Each row was made from one small tree. The marks that hang from a mark follow it in brackets, in the order of their numbers. Every link used is in the known rows. Write each row's tree.
(in the rows, 128 means zero)
Known rows:
q101{q977{q520 q834{q470}}}: [107 198 102 156 118 120 158 155 154 124 150  74 187  86 130  96 135 189
 134 122 135 156]
q256{q977{q101}}: [125 132 135 138 129 109 119 138 149 122 113 154 134 117  89 106 147 158
 153 111 123 166]
q470{q520{q977{q101 q834}}}: [135 190 105 170 119 113 187 139 165 144 144 100 166 132 160  93  91 172
 173 148 111 119]
q834{q470{q422{q977} q520 q696}}: [ 98 169 137 142 129 144 167 141 160 124 132 134 166 172 153 125 116 149
 149 162  15  88]
q834{q470{q520{q977}}}: [119 190 107 151 146 139 169 144 155 143 116 128 163 135 167 127 100 127
 142 158  64 119]
q696{q44 q977}: [115  85 128 108 123 118 118 128 132 106 146 168 130 104 114 147 151 115
 176 117 133 104]
q422{q44 q977{q834}}: [132 116 118 136  67 100 157 169 164 115 100 110 111 118  76 117 130 158
 127 118 107  95]
q470{q696{q44}}: [114 111 139 113 114 135 102 138 125 108 171 167 137 136 106 115 145 153
 148 112 102 105]
q696{q44 q977{q520 q834}}: [114 108 115 133 107  99 152 142 149 116 175 140 162  65 131 103 160 164
 184 122 157 112]
q422{q44 q977{q101}}: [127 131 130 118  77 112 142 159 160 128  89 112  94 142  70 107 121 182
 128 119  85  91]
q977{q101 q520}: [121 183 127 139 121 117 156 132 146 161 152  93 149 104 145  52 125 232
 141 137 132 134]
q422{q977}: [117 113 143 130  98 118 152 144 157 130  99 132 127 140 108 131 131 135
 133 117 100 117]
q422{q44 q977{q520}}: [123 128 124 117  70 111 161 148 157 119 103 120 106 137  85 107 125 186
 108 116 102  96]
q977{q101 q834{q470{q520}}}: [125 197 107 175 133 110 164 175 176 169 136  76 172  75 159  59 118 184
 168 161  98 125]
q101{q977{q834}}: [116 165 110 150 114 118 136 149 144 111 142  82 165 103 107 121 133 156
 141 111 149 152]
q977{q520}: [123 153 124 133 119 123 155 122 135 138 151 117 147 113 147  89 131 182
 121 130 142 134]
q256{q977{q520}}: [123 129 129 137 123 108 138 128 145 113 129 163 147 114 104 106 152 161
 134 107 140 171]
q470{q422{q44 q977} q696}: [107 123 152 119  76 132 146 127 134  81 148 136 124 200  82 141 136 181
 141 132  44  69]
q101{q977{q834{q470{q696}}}}: [105 183 108 153 120 123 131 160 153 111 145  89 179 105 112 119 134 159
 143 118 117 148]
q977{q520 q834}: [127 161 110 164 105 101 176 148 154 142 169  89 173  71 154  66 141 196
 140 135 162 140]
q977{q520 q834{q470{q696}}}: [111 185 108 169 113 110 169 164 166 143 173 100 192  73 159  64 141 202
 143 145 114 133]
q422{q44 q977{q101 q520}}: [123 149 126 121  72 108 161 155 165 135 104 104 107 132  84  81 122 220
 123 121  95  96]
q44{q422{q977{q101 q520 q834}}}: [ 93 133 131 126  58 109 152 156 158 110 137 117 121  99 140 102 124 195
 134 133 114 114]
q256{q977}: [127 111 132 133 129 112 118 132 141 106 112 172 133 124  90 132 151 124
 139 106 129 167]
q256{q977{q101 q520}}: [122 150 131 142 124 104 137 135 154 129 130 146 147 108 102  79 149 195
 148 112 132 171]
q101{q977}: [113 160 119 128 124 133 121 130 131 107 129 101 148 134 103 138 127 145
 128 107 136 148]
q696{q44{q422} q977{q834}}: [100  80 118 113  86 106 121 147 138  83 165 160 128  71 129 145 152 128
 180 124 144 100]

Which tree is each row?
[130 184 104 172 111 113 186 154 149 128 141 113 176 109 140 129 121 153
 163 144 103 136] -> q520{q977{q834{q470}}}
[123 188 112 169 129 110 154 178 166 165 136  78 167  69 144  68 133 185
 164 155 104 132] -> q977{q101 q834{q470}}
[125 155 122 163 114  89 153 153 167 132 143 127 166  78 107  63 156 206
 162 116 146 174] -> q256{q977{q101 q520 q834}}
[ 95 166 122 138 137 129 125 146 160 122 144 144 167 124 144 125 131 149
 148 141  66 116] -> q834{q470{q696{q977{q520}}}}
[112 183 107 153 108 114 155 144 149 117 158  74 179  93 121  94 135 193
 136 113 159 157] -> q101{q977{q520 q834}}
[127 167 106 163 122 121 175 157 151 132 138  94 162 105 152 106 125 147
 147 165  91 106] -> q977{q834{q470{q422{q44} q520}}}
[109 215 111 175 114 104 170 174 178 165 175  75 193  65 157  26 136 251
 163 151 103 132] -> q977{q101 q520 q834{q470{q696}}}
[ 96 120 134 123  62 111 138 159 155 105 126 123 112 106 131 120 123 168
 138 132 107 111] -> q44{q422{q977{q101 q834}}}
[111 132 145 122 118 149 155 110 124 100 188 152 153 187 142 114 125 166
 168 147  59  69] -> q470{q422 q520 q696{q44}}
[108 156 135 160  95 104 162 180 187 149 117 103 159 106 115  86 135 183
 162 133  73 115] -> q422{q977{q101 q834{q470{q696}}}}
[119 170 118 167 124  95 155 162 172 139 135 128 174  71 115  63 156 201
 159 126 123 173] -> q256{q977{q101 q520 q834{q470}}}
[ 91 128 138 110  66 119 142 144 149 108 129 130 109 120 137 114 119 188
 125 130 104 111] -> q44{q422{q977{q101 q520}}}
[126 154 117 143  61  93 176 172 177 139 117  85 125 103  88  64 129 231
 136 124 109  99] -> q422{q44 q977{q101 q520 q834}}
[ 97 105 132 120  62 114 139 154 149  94 126 135 111 111 132 139 126 144
 128 128 112 111] -> q44{q422{q977{q834}}}
[104 123 128 111 104 138 116 133 141  99 175 172 132 150 143 109 111 153
 151 126  88  85] -> q470{q520 q696{q44{q422}}}
[120 141 138 154 105 124 207 124 156 124 133 103 155 166 154 117 115 152
 161 160  76  88] -> q470{q422{q977{q834}} q520}
[135 189 111 173 102 104 182 151 152 137 150  95 169 110 130 102 118 193
 179 139 120 135] -> q520{q977{q101 q834}}
[ 94 123 125 126  72 119 148 160 160 102 120 134 120 112 148 134 115 141
 129 140  92 106] -> q44{q422{q977{q834{q470{q520}}}}}
[126 134 120 158 113  93 152 146 159 116 141 144 165  84 108  89 160 172
 148 111 154 175] -> q256{q977{q520 q834}}
[127 132 115 139  62  96 176 165 169 122 115 101 124 107  90  90 132 195
 121 120 116 100] -> q422{q44 q977{q520 q834}}
[ 99 156 127 128 126 138 131 136 140  98 141 138 148 159 124 151 133 147
 149 156  36  86] -> q834{q470{q422{q44} q696{q977}}}
[105  92 132 102  85 132 135 162 128 107 136 163 115  90 122 128 147 136
 137 126 102 101] -> q696{q44{q422{q977{q834{q470}}}}}
[116 199 111 175 128 111 153 177 180 160 152  85 178  88 153  56 120 196
 174 156  85 119] -> q977{q101 q834{q470{q520 q696}}}
[105 162 137 137 127 142 178 140 141 135 117 120 156 140 147 129 135 150
 132 161  49 108] -> q834{q470{q422{q977{q520}}}}
[129 205 107 177 111 110 186 162 158 144 143  96 178 105 139 104 117 188
 177 148  97 135] -> q520{q977{q101 q834{q470}}}
[103 144 123 140 125 116 121 120 174 104 163 150 157 165 146 123 103 143
 176 129  90  96] -> q470{q520 q696{q977}}
[117 213 108 175 120 104 181 172 173 175 159  66 186  53 163  29 135 239
 157 157 117 138] -> q977{q101 q520 q834{q470}}
[128 185 110 172 108 118 196 147 142 122 148 109 179 121 142 135 124 159
 167 152  93 127] -> q520{q977{q834{q470{q422}}}}
[ 94 117 141 108  69 122 128 146 145 103 118 136 100 128 128 132 118 161
 129 129  98 108] -> q44{q422{q977{q101}}}
[112 191 124 170 121 116 157 169 161 148 160  81 177  97 141  72 138 204
 176 161  76 115] -> q977{q101 q834{q470{q422 q696}}}
[119 183 104 169 119 109 181 162 161 152 157  90 185  61 165  67 141 189
 137 150 128 139] -> q977{q520 q834{q470}}
[103 135 150 122  71 129 159 124 138  85 160 130 133 192  92 122 137 208
 138 133  51  71] -> q470{q422{q44 q977{q520}} q696}
[125 121 138 133  81 121 179 136 133 102 125 104 123 156  98 136 139 163
 138 145  83  83] -> q470{q422{q44 q977{q834}}}
[ 99 138 130 134 111 112 113 124 157  99 174 148 158 142 125 121 134 171
 164 117 109 113] -> q470{q696{q977{q520}}}
[ 94 137 132 117 115 142 120 162 144 116 135 164 142 123 128 129 137 139
 135 136  49 103] -> q834{q470{q696{q44{q422{q977}}}}}
